Each row was made from one small tree. The marks that hang from a mark follow it in brackets, in the order of their numbers. Every link used is in the known rows. Write each row's tree.
Known rows
K_247{K_574{K_539{K_549}}}: 9 -15 2 -8 -3 -7 -3 -1 1 -7 -24 28 9 12 -20 14 -11 -21 9 16 -19
K_215{K_549{K_574{K_247 K_539 K_620}}}: 11 9 -3 -4 2 -4 -3 -3 -4 43 -18 19 3 12 -14 4 -18 9 5 3 -6
K_277{K_620{K_214 K_574{K_539{K_549}}}}: 0 7 -2 -3 17 7 25 -1 -13 -18 -26 14 -2 7 -11 -6 -7 -31 11 5 -16
K_549{K_215}: -1 -6 -2 1 -9 -4 -6 -3 -1 3 -10 -11 8 3 -18 6 -4 -10 0 5 -10
K_539{K_574{K_620}}: 5 -1 5 6 -9 -6 -2 -1 0 24 -4 17 8 10 3 0 -5 -1 1 -5 9
K_247{K_574{K_539 K_620}}: 8 -12 3 -1 -3 -7 4 4 6 6 -5 31 3 16 -29 -1 -3 -27 9 11 -2
K_247{K_574{K_539{K_549{K_215}}}}: 9 -21 1 -8 -12 -11 -9 -4 0 -4 -34 18 18 14 -38 19 -15 -32 9 22 -30
K_549{K_215{K_247} K_574{K_539}}: 6 -6 -8 7 15 -10 -4 -5 0 21 -27 -6 7 5 -24 12 -16 14 1 22 -13
K_620{K_214 K_574}: -1 9 -3 1 14 0 13 3 -5 -19 -12 -7 -7 -1 9 -8 -1 -6 4 4 2
K_247{K_574{K_539}}: 5 -14 -1 -5 3 -7 2 3 5 3 -14 24 1 10 -19 7 -4 -15 9 19 -10
K_574{K_247 K_539{K_549} K_620{K_214}}: 5 -1 4 4 12 0 11 -1 -8 -5 -3 6 1 18 -24 2 -16 -48 7 -7 3
K_214{K_620{K_574{K_539{K_549{K_215}}}}}: 8 -11 -7 2 3 -2 1 -1 -21 -4 -41 1 8 1 -1 8 -10 -13 9 19 -24
K_620{K_214 K_574{K_247 K_539{K_549}}}: 5 3 -3 -1 19 1 15 -2 -15 -6 -28 -2 -5 8 3 11 -17 -25 13 10 -10
K_574{K_539}: 1 -5 -1 2 11 0 8 3 -4 10 -9 11 -1 6 -13 6 -4 -11 5 10 -8
K_214{K_620{K_574}}: 2 1 -6 3 6 2 5 4 -13 -6 -12 -5 -7 -10 31 -9 6 16 4 7 3
K_620{K_574}: 2 6 -4 -2 1 0 7 0 -6 4 -17 -1 -3 -4 19 -1 -2 10 5 10 -4
K_574{K_539{K_549} K_620}: 7 -3 5 1 0 -1 5 -1 -6 2 -10 24 9 15 -24 3 -13 -31 5 -1 -8
K_215{K_247{K_574{K_620{K_214}}} K_549}: 6 -2 6 -6 6 -5 -6 -6 10 -17 6 3 -4 8 -47 -15 -7 -14 -2 0 -1
K_215{K_247 K_549}: 3 1 1 -6 8 1 -9 -10 0 8 -2 -9 -5 -5 -23 0 -8 18 -5 5 -13
K_247{K_574}: 4 -9 0 -7 -8 -7 -6 1 9 -8 -6 12 2 4 -6 1 1 -3 4 8 -2
K_549{K_574}: 4 9 -5 0 2 -6 -5 1 3 8 -12 7 6 -1 14 0 -5 25 0 2 4
K_549{K_215 K_574{K_247 K_539 K_620}}: 8 -1 -7 6 -2 -9 -1 -1 -3 38 -20 4 10 16 -18 10 -17 -8 7 8 -2

Which tree is each row?
10 15 -2 -6 -9 -4 -11 -6 0 34 -9 8 4 6 -2 -2 -13 20 0 -7 2 | K_215{K_549{K_574{K_247 K_620}}}
4 -4 -7 5 18 2 13 7 -17 3 -21 6 -8 -4 18 -4 2 4 9 16 -6 | K_214{K_620{K_574{K_539}}}
9 -13 1 -11 10 -5 -7 -6 4 11 -17 15 -3 5 -42 8 -11 4 3 24 -24 | K_215{K_247{K_574{K_539}} K_549}
7 1 7 5 -3 -6 -1 -6 -5 6 -7 5 7 16 0 5 -17 -25 4 -14 11 | K_539{K_549 K_574{K_247 K_620{K_214}}}
7 -9 -4 0 10 -4 3 -10 -13 6 -40 -9 6 4 -22 16 -21 -8 7 27 -30 | K_620{K_574{K_539{K_549{K_215{K_247}}}}}
4 -12 4 5 21 -7 9 3 8 -16 5 11 -6 15 -44 -9 -7 -32 5 10 6 | K_215{K_247{K_574{K_539 K_620{K_214}}}}
6 -5 7 6 -11 -11 -6 -6 -3 -5 -18 4 21 17 -25 4 -16 -36 2 -8 -4 | K_539{K_549{K_215} K_574{K_620{K_214}}}
5 -13 0 -1 -4 -4 -3 -5 -9 3 -28 6 15 11 -32 18 -15 -31 5 13 -26 | K_574{K_539{K_549{K_215}}}
9 -11 6 6 -12 -10 -14 -14 -2 18 -18 -2 18 12 -25 11 -21 -8 -1 3 -8 | K_539{K_549{K_215{K_247}} K_574{K_620}}
8 -10 7 -2 4 -8 6 3 2 -27 -9 29 8 21 -37 -3 -11 -52 9 3 -4 | K_247{K_574{K_539{K_549} K_620{K_214}}}
7 -12 3 6 2 -4 -1 -9 -6 6 -13 -2 11 14 -48 8 -20 -31 2 9 -16 | K_574{K_539{K_549{K_215{K_247}}} K_620}
7 -10 2 -2 -18 -10 -15 -10 -5 14 -32 4 22 8 -8 21 -17 -7 2 6 -19 | K_539{K_549{K_215} K_574}
6 -9 4 0 -2 -7 -5 -3 12 -3 8 6 -2 7 -23 -8 -4 -4 1 6 8 | K_215{K_247{K_574{K_620}}}
3 13 -1 6 9 -7 4 5 4 -12 1 7 4 8 -3 -15 -5 -4 -1 -11 18 | K_549{K_574{K_620{K_214}}}
10 -2 7 2 -15 -6 -8 -8 -5 28 -12 11 11 14 8 12 -18 -8 5 -8 5 | K_539{K_549 K_574{K_247 K_620}}
8 12 -5 -9 -3 -4 -13 -7 -3 30 -19 1 2 -1 7 8 -13 33 0 1 -7 | K_215{K_549{K_574{K_247}}}
-3 6 -6 2 23 8 28 0 -11 6 -15 -2 -15 6 -3 -5 -3 -22 13 6 -3 | K_277{K_620{K_214 K_574{K_247 K_539}}}
7 -6 -4 -3 -3 -4 4 -6 -15 6 -45 4 12 7 -14 17 -18 -18 10 22 -31 | K_620{K_574{K_539{K_549{K_215}}}}
10 6 -7 -7 7 -4 -4 -4 -6 40 -27 13 1 5 -6 13 -17 22 5 11 -15 | K_215{K_549{K_574{K_247 K_539}}}
3 1 4 9 3 -5 4 -1 -1 17 3 0 0 14 2 -1 -9 -17 4 -11 20 | K_539{K_574{K_247 K_620{K_214}}}
8 2 -6 -3 -13 -9 -16 -10 -4 15 -30 -10 17 6 2 18 -21 7 3 4 -11 | K_539{K_549{K_215 K_574{K_247}}}
8 9 -4 -6 10 -5 -14 -9 4 16 -15 -2 1 -6 -9 1 -13 44 -6 7 -10 | K_215{K_247 K_549{K_574}}
1 3 -6 3 24 1 21 3 -11 4 -18 -7 -12 6 5 5 -10 -17 12 13 -1 | K_620{K_214 K_574{K_247 K_539}}
0 5 -5 -1 11 7 22 0 -10 14 -22 15 -6 3 -2 -5 0 -6 11 13 -14 | K_277{K_620{K_574{K_539}}}
8 1 -4 -4 6 1 8 -5 -16 17 -33 5 -2 6 13 17 -18 -8 13 16 -16 | K_620{K_574{K_247 K_539{K_549}}}
